Each row was made from one small tree. The marks that hang from a mark follow it in brackets, in alphabetical order. Every link used is in the known rows. Write each row's tree.
Known rows:
Y(F M(Z)): [-1.40 -2.75 -4.17  1.16  8.35  0.75 -3.21  5.96  1.43 -2.42  5.70 -0.47
 -2.70  6.21 -0.16  2.68  4.02 -3.84  4.01]
U(Z(M)): [-1.81 -2.02 -2.90  3.07  4.51  2.33 -0.48 -2.73  4.66 -1.63  3.44  0.61
  0.59 -0.43 -0.89  0.62 -4.20 -0.96  6.37]
J(F H): [ 2.81  1.11 -1.98  0.83 -2.68 -0.43  3.31 -0.55 -2.65 -1.03 -0.62  0.51
 -2.23 -3.93  0.67 -4.39 -3.29  1.33 -1.16]
U(J Z(B)): [-3.77 -2.00  0.06  3.11  5.95  0.15  2.26 -0.98  0.64 -2.56  1.85  1.31
  1.43  1.43 -0.59  3.68 -4.16  0.48  7.04]
H(J): [-1.86 -2.12 -5.05  4.06  4.85 -0.61  3.47  2.39 -3.30  0.88  2.34  2.85
  1.32  0.62  2.36 -0.96 -3.48  1.73  2.34]
D(J(U)): [-2.43  0.23 -7.81  0.72  1.75 -2.05  3.07  5.69 -1.33  0.24  0.36 -2.17
 -0.33 -2.77  4.57  0.33 -3.82  1.07 -1.61]
U(J(F H) Z(M)): [-1.18  0.48  2.18  0.35 -2.03  4.87  0.43 -4.28  1.58 -2.27 -0.81 -0.03
 -0.83 -4.48  0.87 -3.18 -2.83  2.83  2.30]
Z(B): [ 1.41 -1.31 -3.30  4.62  4.35 -2.06  3.39  0.57 -1.57 -0.92  2.21  1.79
 -0.34  1.85 -2.12  2.88 -5.34 -1.03  4.50]
Y(M(Z(B))): [-1.19 -2.99 -2.50  3.82  7.06  0.94  1.28  4.14  2.04  0.38  5.38 -0.06
  0.05  6.29 -0.73  5.45 -0.53 -2.43  7.34]
H(J(F(Y) U)): [-1.06  4.99 -2.40 -0.34 -2.13 -4.96  3.48  3.04 -1.46 -1.29  0.35  2.40
  0.72 -2.06  0.89 -3.71  1.18 -0.99 -4.13]
F(Y): [-0.77  3.18 -5.38  2.63  5.31 -3.25  1.51  0.39 -0.95 -3.37  2.83  1.86
  0.72  0.79 -3.76 -0.09  0.04 -2.53  3.29]
U(Z): [-3.28 -1.50 -3.51  2.19  5.19 -0.78  1.52 -0.53  2.74 -2.10  3.30  1.30
  0.85 -0.56  0.12  0.08 -3.16 -1.16  5.40]
D(J(F(Y(M(Z))) H)): [-1.92  3.98 -2.25  0.10  3.84  2.05  1.75  8.61  1.63 -0.81  2.60 -3.48
 -0.18  0.13  2.51 -1.30  4.36  0.83  2.84]
M(Z(B)): [-2.07 -1.87 -2.37  2.98  5.67  0.03  3.59  1.06  1.21  1.45  5.49  0.49
 -1.76  3.35 -0.65  3.68 -5.03 -3.09  6.40]
H(J(F)): [ 0.92 -0.55 -2.57  2.08  1.27 -1.89  5.21  2.17 -1.96  0.84  0.92  2.60
  0.14 -0.56  2.77 -3.58 -3.10  0.78  0.45]
U(J(F(Y)) Z(B M)): [-0.53  3.62  3.46  1.59  2.34  0.68  1.12 -3.39  3.89 -4.36  1.23  0.71
  0.31  0.15 -4.40  2.01 -0.91 -2.07  5.87]
J(F(Y(M)) H U(Z)): [-1.81  5.03  0.06 -1.98 -3.37 -1.36 -1.52  2.67  3.10 -4.85 -0.20 -0.27
  1.48 -3.52 -0.22 -2.80  5.97 -0.25 -1.54]
D(J(F(Y(M)) H)): [ 1.13  4.91 -2.82  1.58  2.47 -0.51  1.24  8.39 -1.46 -2.70 -0.48 -2.07
  0.94 -1.41  1.34 -1.99  4.70  2.73  1.07]

Which tree is each row?
[-6.14 -1.37 -3.37  0.59  1.33 -0.80  1.87  2.46  1.48  0.27  2.06  2.14
  2.04 -1.50  4.57 -0.82 -2.69  1.17  0.34] : H(J(U(Z)))
[-1.64  1.10 -2.49 -1.10 -2.06  0.86  1.98  2.55  6.37 -0.04  0.31 -3.26
 -0.53 -4.47  4.56 -1.35 -4.37 -0.38 -0.53] : D(J(F U(Z(M))))
[-3.07  3.24 -0.86 -0.35  0.18 -2.90  0.39  5.47  3.98 -2.58  1.39  1.79
  3.66 -0.28  2.23 -1.88  6.20 -0.86 -0.14] : H(J(F(Y(M)) U(Z)))
[ 1.54  0.35  1.59 -0.51 -3.90 -0.37  1.49 -2.39  5.98 -1.25  0.99 -0.11
 -1.46 -2.18 -0.17  1.14 -4.94 -2.93  0.53] : J(F U(Z(B M)))
[-3.27  1.28 -4.33  2.21  8.48 -0.17 -0.79  3.91  2.50 -2.29  6.02  0.01
  1.53  4.94 -2.43  2.33  5.07 -3.98  6.39] : F(Y(M(Z)))
[-0.06  3.82 -0.13  1.24  0.45 -0.14 -0.24  1.96 -3.97 -4.97 -1.00  0.75
  1.40 -0.88 -1.85 -2.58  6.00  1.89  0.31] : U(J(F(Y(M)) H))
[ 0.96  6.77 -2.09 -1.30 -5.80 -3.48  1.88  0.24 -1.95 -3.32 -1.27  0.15
 -1.50 -5.61 -0.99 -4.87  1.08 -0.92 -5.50] : J(F(Y) H U)
[-2.35  4.71  0.34 -0.64 -2.09 -0.38  0.67  0.03  4.96 -1.66  1.56  1.72
  1.00 -2.73  0.67 -2.36  0.51 -1.33 -0.41] : H(J(F(Y) U(Z(M))))
[-3.60  3.07 -1.58 -1.12  0.38 -1.91  1.19  6.42  2.43  0.17  3.48  1.08
  1.41  2.31  2.57 -1.19  5.81 -2.76 -1.25] : H(J(F(Y(M(Z))) U))
[-3.00 -0.14 -3.26  0.73  0.04  1.13 -1.35 -2.69  5.01 -1.75  2.68 -0.23
 -0.08 -2.53  0.43  0.57 -3.58 -2.06  1.44] : J(U(Z(M)))
[ 1.80  5.51 -1.56  0.70 -1.59 -1.81  2.45  0.13 -2.13 -3.14 -0.09  1.01
 -1.44 -3.16 -2.70 -4.84  0.65  0.01 -0.66] : J(F(Y) H)
[-0.15  1.77  0.19 -1.44 -7.39  2.37 -0.15 -2.89  4.07 -1.82 -0.61 -1.02
 -1.79 -6.73  1.84 -3.32 -3.37  0.78 -2.55] : J(F H U(Z(M)))
[-0.29  7.04 -3.57 -1.23 -3.74 -2.06  3.19  5.54 -2.00 -2.00 -2.04 -2.32
 -1.33 -6.43  2.45 -3.71  0.25  1.64 -4.99] : D(J(F(Y) H U))
[-2.78  0.36 -0.65  0.90 -2.03  0.30  1.11  0.20  0.33 -1.41  0.63  0.45
 -0.72 -3.09  1.10  1.81 -4.64  1.76  0.49] : J(H U(Z(B)))
[ 1.29  3.70 -4.38  1.69  5.53 -2.84  2.09  8.41  1.10 -3.01  0.80 -1.76
  2.09  0.65  0.88 -0.82  4.33 -0.84  2.80] : D(J(F(Y(M))))
